Every row comes from one small tree of marks. The marks that hang from a mark follow it in brackets, in alphabetical order. Every link used is in the known rows. Which tree was each row made from?
Known rows
bopa{dozu taban}: [-48.2  48.0  26.3  61.7  -6.7 -40.8  -0.2  22.9 -12.2  49.3 -16.8   8.8
  -4.7 -28.2  -7.2  -7.6]
taban{bopa{fabodi{fitote}}}: [ 26.0  16.0 -28.8 -48.9 -27.8  46.1   8.1 -21.9   7.1  -5.9  27.9  18.8
 -22.0  31.0  36.3  14.7]
bobu{bopa{dozu fabodi taban}}: [-38.9 -39.7  27.9  11.2  34.6 -10.4  -2.0  11.6  -3.0  11.3 -24.9  -3.0
  28.3 -32.0  31.1 -13.2]
siker{lida{dozu{fabodi{bopa}}}}: [  5.5  38.6 -14.3  16.6   3.0 -16.1 -17.8  28.0 -52.4 -41.5 -34.6 -11.8
 -23.0  -6.6 -24.3  26.3]
taban{bopa{bobu dozu{fabodi}}}: [  0.5 -20.4 -14.7  67.4 -86.9 -29.9   8.5   7.0  -1.6  19.0  21.7 -21.5
  13.0  -1.0   5.4 -16.7]
lida{dozu{fabodi{bopa}} siker}: [ -0.2  27.3   5.7   3.1  16.0 -47.4 -13.2  23.6 -61.9 -39.9  -5.4 -25.3
  -0.5  -3.4 -21.2  29.0]
bopa{dozu}: [-22.6  60.2  24.7  78.2 -48.7 -50.0  13.3  23.4 -16.0  46.4   2.1  -6.2
 -40.1 -29.0 -35.1  -2.0]
fabodi{bopa{bobu dozu taban} fitote}: [-34.8   0.1  -6.8  -4.5 -24.4  22.1  12.6  13.4   8.9  12.1  37.1  25.9
  14.4 -17.9  17.5 -35.1]
bopa{bobu dozu fabodi{fitote} taban}: [ -5.4 -39.1  -3.0 -15.0  36.2  40.8   7.1 -27.8  41.0  27.8  12.6  14.6
  35.5  -2.1  22.8 -38.9]
dozu{fabodi{bopa}}: [ 10.3  45.9  -6.4  20.9 -37.5 -31.7  14.4  20.8  -4.4   0.2   9.4   1.0
 -12.7 -12.8 -12.1  18.5]
taban{bopa{bobu fabodi}}: [ 30.7 -18.0 -41.4   1.2 -58.3  21.0  32.3  13.3  -3.9  -6.8  19.5   0.1
  10.0 -17.6  45.0 -17.3]
siker{lida}: [ 17.3  70.9  -3.0  61.9 -33.8  -9.5  18.3  29.7 -10.8  20.6 -33.5  -7.3
 -64.2 -11.5 -14.5  10.6]
bopa{bobu}: [ 19.4  23.9  -3.9  53.0 -53.1 -23.8  42.9  36.9   6.6  25.9  -2.4  -2.4
 -21.9 -49.2 -22.8 -19.8]
dozu{fabodi{bopa{bobu taban} fitote}}: [  8.2 -20.1 -20.5 -37.0   9.2  27.5  11.0  -4.6  37.7  -5.7  17.4  22.9
  38.1   1.8  19.9 -15.4]
bobu{bopa{dozu fabodi{fitote} taban}}: [-28.2 -51.8  27.5 -35.1  51.8  27.1 -10.4 -18.2  22.6   5.7  -7.2   8.1
  20.6   0.6  28.3 -13.0]
dozu{fabodi{bopa{bobu}}}: [ 23.2   2.5 -22.0  26.7 -50.6 -19.6  32.3  25.4   9.1  -4.5  17.5  -4.8
  10.1 -29.5  -5.7 -11.6]
siker{lida{dozu{fabodi{bopa{taban} fitote}}}}: [-10.7  15.8 -15.1 -46.9  64.8  29.2 -38.4  -3.4 -23.5 -42.3 -34.5  15.1
   4.0  26.3  -0.6  22.6]
bobu{bopa{dozu fabodi{fitote}}}: [ -2.1 -38.9  25.9 -17.6   8.1  19.7   2.2 -18.1  18.8   2.6  10.2  -5.5
 -14.6   0.1   0.7  -4.9]
lida{dozu{fabodi{bopa fitote}} siker}: [ 10.6  16.1   4.9 -44.2  32.8  -9.1 -20.2  -7.5 -36.5 -45.8  10.6 -12.4
  -9.8  27.1 -25.6  29.8]

Which tree is each row?
[  9.7 -15.5  -4.7  46.7 -25.5  -5.6  26.9   3.0  12.4  29.1  13.6 -12.4
   7.1 -34.5  -2.0 -35.5]
bopa{bobu dozu fabodi}
[ 24.5 -28.7 -11.4 -39.5  18.6   2.6  -3.4  -3.2 -21.5 -50.8  19.1 -19.6
  12.5  11.5 -18.4   0.2]
lida{dozu{fabodi{bopa{bobu} fitote}} siker}
[ -6.4 -34.0   8.8  19.1  20.7   0.5  -5.1 -27.0  48.9  37.6   1.6   1.2
  34.3  12.4 -10.5 -29.8]
bopa{bobu dozu{fabodi{fitote}} taban}
[ 20.6   8.7  22.0 -18.4  53.7 -22.8 -23.8 -22.2 -18.9 -18.2 -16.6 -23.6
 -17.8  32.1 -47.3  29.0]
lida{dozu{fabodi{fitote}} siker}
[-30.4 -46.5  40.5  -0.2  34.5 -13.0 -22.3 -19.1  29.2  16.2 -16.6  -3.7
  18.7  12.7  -4.6   0.5]
bobu{bopa{dozu{fabodi{fitote}} taban}}
[ 13.1 -36.3 -29.5 -12.5 -51.5  45.4  12.2 -23.2  13.3   3.8  48.8   3.9
   4.5  17.2  36.4 -26.5]
taban{bopa{bobu dozu fabodi{fitote}}}
[ -4.0  13.4  -0.3  14.9 -53.4  -5.4 -16.1 -28.3   6.9  19.9  29.0  -4.0
 -17.7  47.1  -3.1  15.9]
taban{bopa{dozu{fabodi{fitote}}}}
[ -4.9 -35.8  38.8  16.5  -7.5 -19.5 -10.0 -17.2  26.9  11.9   0.3 -18.4
 -16.0  12.2 -32.1   5.9]
bobu{bopa{dozu{fabodi{fitote}}}}
[-20.7  25.9 -13.8  -1.2  45.1  -8.3 -30.4  28.5 -48.5 -36.8 -51.5   2.3
  14.2  -4.1   3.3  19.9]
siker{lida{dozu{fabodi{bopa{taban}}}}}
[  2.4  23.9  -2.0 -45.9  15.2  -5.7 -19.4  -0.8 -23.0 -34.7   5.6  10.5
 -11.1   4.4 -40.8  26.1]
lida{dozu{fabodi{bopa fitote}}}
[-31.1  21.1  26.9  59.9  17.0 -49.6 -13.5  -1.9   8.7  47.3 -22.6  -3.6
  20.9  -4.7 -14.1  -0.4]
bopa{dozu{fabodi} taban}
[-22.2  51.9  -5.5 -40.6   1.3  21.5   9.2  14.8   1.6   2.4  16.6  42.3
 -10.1  -4.9  18.8   5.3]
fabodi{bopa{taban} fitote}
[  1.6 -24.5 -28.1  31.8 -69.7   7.2  20.1   6.8 -11.6   9.4  31.3  -9.5
  13.8 -13.6  39.4 -27.8]
taban{bopa{bobu dozu fabodi}}
[ 22.1 -32.3 -16.3 -46.0  47.8  51.9  19.2 -20.7  48.8  11.3   0.3  24.5
  31.7  -6.3  29.4 -28.2]
bopa{bobu fabodi{fitote} taban}
[ 15.3  26.7 -15.2 -31.3  19.3  21.8 -26.6  -1.4 -28.7 -46.5 -17.8   0.3
 -30.3  25.8 -28.4  27.6]
siker{lida{dozu{fabodi{bopa fitote}}}}
[ 25.4 -32.2  12.6 -48.5  19.3  32.0  15.7 -10.4  25.6 -12.4  -3.2   3.8
 -19.5  -4.1   7.8   5.2]
bobu{bopa{fabodi{fitote}}}
[ 26.2  19.8   1.5  -4.6  40.5   9.2 -28.9 -16.7  -8.5 -18.7 -45.2 -11.6
 -38.9  30.3 -50.6  26.5]
siker{lida{dozu{fabodi{fitote}}}}
[-10.5 -32.1  12.7 -18.4  44.1   1.8  10.2  19.5   4.5  -3.7 -36.7   6.5
  26.7 -37.0  38.9  -1.2]
bobu{bopa{fabodi taban}}
[ 12.0  19.8  22.8  27.2  36.6 -60.7 -16.3   7.8 -44.4 -11.8 -32.8 -36.0
  -8.3   0.7 -44.5  27.2]
lida{dozu{fabodi} siker}
[ 10.4 -31.6 -16.4  20.2 -68.3   7.8  -0.6 -23.1  22.0  13.6  37.5  -9.4
   3.6  30.1   3.1 -15.8]
taban{bopa{bobu dozu{fabodi{fitote}}}}
[ -0.7 -43.4  13.9 -65.3  62.3  39.3   2.1 -11.0  29.5  -8.5 -20.2  18.2
  17.7  -4.9  35.7   0.4]
bobu{bopa{fabodi{fitote} taban}}
[ -2.8   7.5 -14.1 -19.7 -37.9  32.4  -5.0 -27.5  -0.8   8.4  40.7  10.5
 -17.4  34.6  29.4   3.1]
taban{bopa{dozu fabodi{fitote}}}
[-15.4  35.2  -5.4   4.2   6.1 -23.9   2.8  19.3  -1.7   4.1  -7.4  15.5
  22.8 -12.5  15.9  12.5]
dozu{fabodi{bopa{taban}}}
